What can hang from each mark:
momuk: botezub fave sagu
sagu: momuk
pegegi: fave
bekem: fave
botezub: fave momuk sagu
fave: botezub gidul pegegi sagu vemi

Each row was made from one small tree. The marks that hang from a mark follow it in brackets, in alphabetical order. Every link used is in the known rows. Write each row's tree.
In the rows, zero is written as 128.
Known rows:
pegegi(fave(vemi)): [153 125 112 145 131 124  94 158 113 116 146 139  95 136 149 125 120 138
 115 140 129 133]
momuk(botezub(fave(gidul) sagu)): [155 182 149 169 131 103  95 138 163  92 131 162 106 116 151 165 129 167
 124 125 197 135]
momuk(fave(sagu)): [158 158 134 122 129 123  94 122 120  90 144 158 108 150 145 123 121 165
 101 135 154 142]
sagu(momuk(fave)): [165 147 108 126 128 119  89 116 141 114 149 154 106 160 144 105 117 119
  90 133 156 165]
momuk(botezub fave sagu): [160 194 121 127 119 151  77 122 127 121 150 170 111 137 143 137 121 123
 129 144 153 100]
fave(botezub pegegi sagu(momuk)): [141 149 196 180 130 109 103 120 158  91 133 154  97 112 139 128 121 119
 105 100 152 194]
momuk(fave sagu): [166 158 117 121 123 155  83 118 110 111 145 167 114 147 140 106 119 124
 118 136 148 136]
fave(botezub(sagu) vemi): [155 148 140 166 130 138 110 147 142 111 125 159 103 120 163 124 127 132
 120 134 175 149]
sagu(momuk(fave(botezub))): [163 129 128 149 126 130  98 114 148 120 144 157 107 148 142 110 121 109
 107 130 165 166]
pegegi(fave): [162 122 105 147 133 123  89 151 111 106 142 141 105 131 138 118 121 153
 119 137 121 156]
pegegi(fave(gidul sagu vemi)): [143 115 163 141 127  93 104 150 109  88 145 138  90 131 156 148 122 161
 122 106 154 120]
botezub(fave(gidul pegegi) sagu(momuk)): [148 145 184 177 135  96  95 128 171  83 128 156 104 117 144 136 127 138
  98  93 192 210]
botezub(momuk sagu): [167 149 117 177 141 124  95 140 150 105 123 157 107 128 149  89 126 150
  93 122 160 147]
momuk(botezub(fave(pegegi vemi)) sagu): [131 212 171 179 123 149  81 142 154 115 143 165  95 109 139 157 121 108
 122 139 156 121]
bekem(fave): [162 167 101 172 141 132  88 133 134 101 136 153 114 135 138 109 117 145
 114 145 119 156]
bekem(fave(gidul)): [159 147 118 177 136 116  92 131 126  91 138 153 113 136 144 117 119 147
 131 121 139 152]
pegegi(fave(gidul sagu(momuk) vemi)): [142 120 175 134 129  71 105 137 130  97 148 133  83 135 155 146 118 136
 101  92 164 133]
momuk(botezub(sagu) fave): [167 185 114 132 127 133  85 138 146 108 142 166 117 135 158 151 126 162
 115 149 173 123]
pegegi(fave(botezub(momuk))): [160  95 128 207 133 137  96 151 133 118 135 143 100 115 132  98 128 134
 119 124 132 132]
fave(pegegi sagu(momuk)): [143 166 176 154 134  97  94 121 150  87 138 151  96 126 140 123 117 129
  89 102 143 194]
pegegi(fave(sagu vemi)): [146 137 147 137 132 107 100 154 115  99 143 138  92 129 150 138 120 159
 105 130 138 122]
pegegi(fave(botezub gidul sagu)): [150  95 179 165 126 103 108 140 112  84 136 144  99 111 144 149 127 165
 142  99 156 145]
fave(gidul): [159 135 120 154 127 112  97 129 120  94 138 153 105 144 149 112 121 141
 130 117 151 165]
fave(gidul sagu): [151 146 155 142 128  96 103 123 121  76 135 152 101 136 150 128 121 161
 122 103 159 155]
sagu(momuk(fave(botezub gidul pegegi))): [150 110 171 177 119 125  95 117 146 101 148 158 106 135 145 127 125 105
 129  97 173 187]
botezub(fave(pegegi sagu vemi) momuk): [129 169 191 213 137 125  97 142 163  91 133 151  89 120 137 116 125 143
  80 118 160 139]

Which tree is each row?
[142 161 185 208 138 136  97 134 141  81 130 157 112 100 135 135 123 150
 126 121 128 171] -> bekem(fave(botezub pegegi sagu))
[137 144 186 169 121 147 101 137 131  95 145 160 102 127 152 142 126 137
 117 126 161 144] -> momuk(fave(botezub pegegi sagu vemi))
[136 139 184 148 120 120  96 134 120  81 151 155  99 142 160 146 124 148
 118 107 170 139] -> momuk(fave(gidul pegegi sagu vemi))
[145 146 175 195 137  97 102 125 155  79 130 152  95 129 133 112 126 164
  95 101 178 134] -> botezub(fave(gidul sagu) momuk)
[158 137 149 198 139 109  99 136 161  90 122 157 104 125 144 109 131 161
  99 106 194 148] -> botezub(fave(gidul) momuk sagu)
[151 162 156 167 138  98  98 125 127  74 135 152 109 129 146 133 119 168
 121 109 148 143] -> bekem(fave(gidul sagu))
[142 145 184 213 130 137  84 127 148  92 132 163 101 113 127 103 127 115
 117  93 164 154] -> botezub(fave(gidul pegegi) momuk(sagu))
[150 154 152 159 132 110 105 143 147  92 129 156 100 131 159 139 127 155
 110 121 201 149] -> botezub(fave(gidul vemi) sagu)
[155 130 154 162 129 111  97 119 132  86 143 155 103 150 147 108 126 159
 103 102 172 116] -> botezub(momuk(fave(gidul sagu)))
[145 163 167 210 135 153  81 130 154 103 130 163 103 113 122  92 125 113
  99 115 146 157] -> botezub(fave(pegegi) momuk(sagu))
[138 146 176 215 125 166  95 139 145 120 133 162  95 109 141  93 126  80
 121 111 145 130] -> fave(botezub(momuk(sagu)) pegegi vemi)
[164 143 146 157 135 113 107 127 161 111 124 158 106 121 151 117 124 122
 104 116 176 185] -> fave(botezub(sagu(momuk)))
[135 170 172 159 129 122  98 142 130  87 140 151  95 126 152 130 120 142
 106 121 141 157] -> fave(pegegi sagu vemi)
[152 141 155 194 135 127 110 144 142  97 127 158 111 115 164 138 128 140
 137 117 178 136] -> bekem(fave(botezub(sagu) gidul vemi))
[149 143 156 198 137 114 105 143 164  99 126 153  95 130 156 112 130 147
  94 110 200 124] -> botezub(fave(gidul vemi) momuk sagu)
[147 206 139 165 133 120  96 152 168 112 132 160  99 120 156 162 126 154
 104 153 186 115] -> momuk(botezub(fave(vemi) sagu))
[156 117 152 155 133 112 108 153 149 121 134 143  95 115 156 137 125 122
 105 116 170 151] -> pegegi(fave(botezub(sagu(momuk)) vemi))
[142 197 153 149 115 163  75 136 131 120 157 168 104 128 152 150 121 104
 129 140 152 103] -> momuk(botezub fave(pegegi vemi) sagu)
[149 151 148 217 135 155  90 139 141  97 133 158 116 106 134 120 123 129
 134 134 121 179] -> bekem(fave(botezub pegegi))
[151 108 162 182 117 146  94 128 125  92 145 162 113 131 146 131 129 130
 147 112 162 175] -> momuk(fave(botezub gidul pegegi))
[140 146 158 252 138 158  95 149 159 113 135 152 103 108 141 100 125 106
 114 128 129 132] -> bekem(fave(botezub(momuk) pegegi vemi))
[148 176 166 147 139  88 100 116 164  91 132 151  94 136 131 127 117 144
  74 116 170 174] -> botezub(fave(sagu(momuk)))
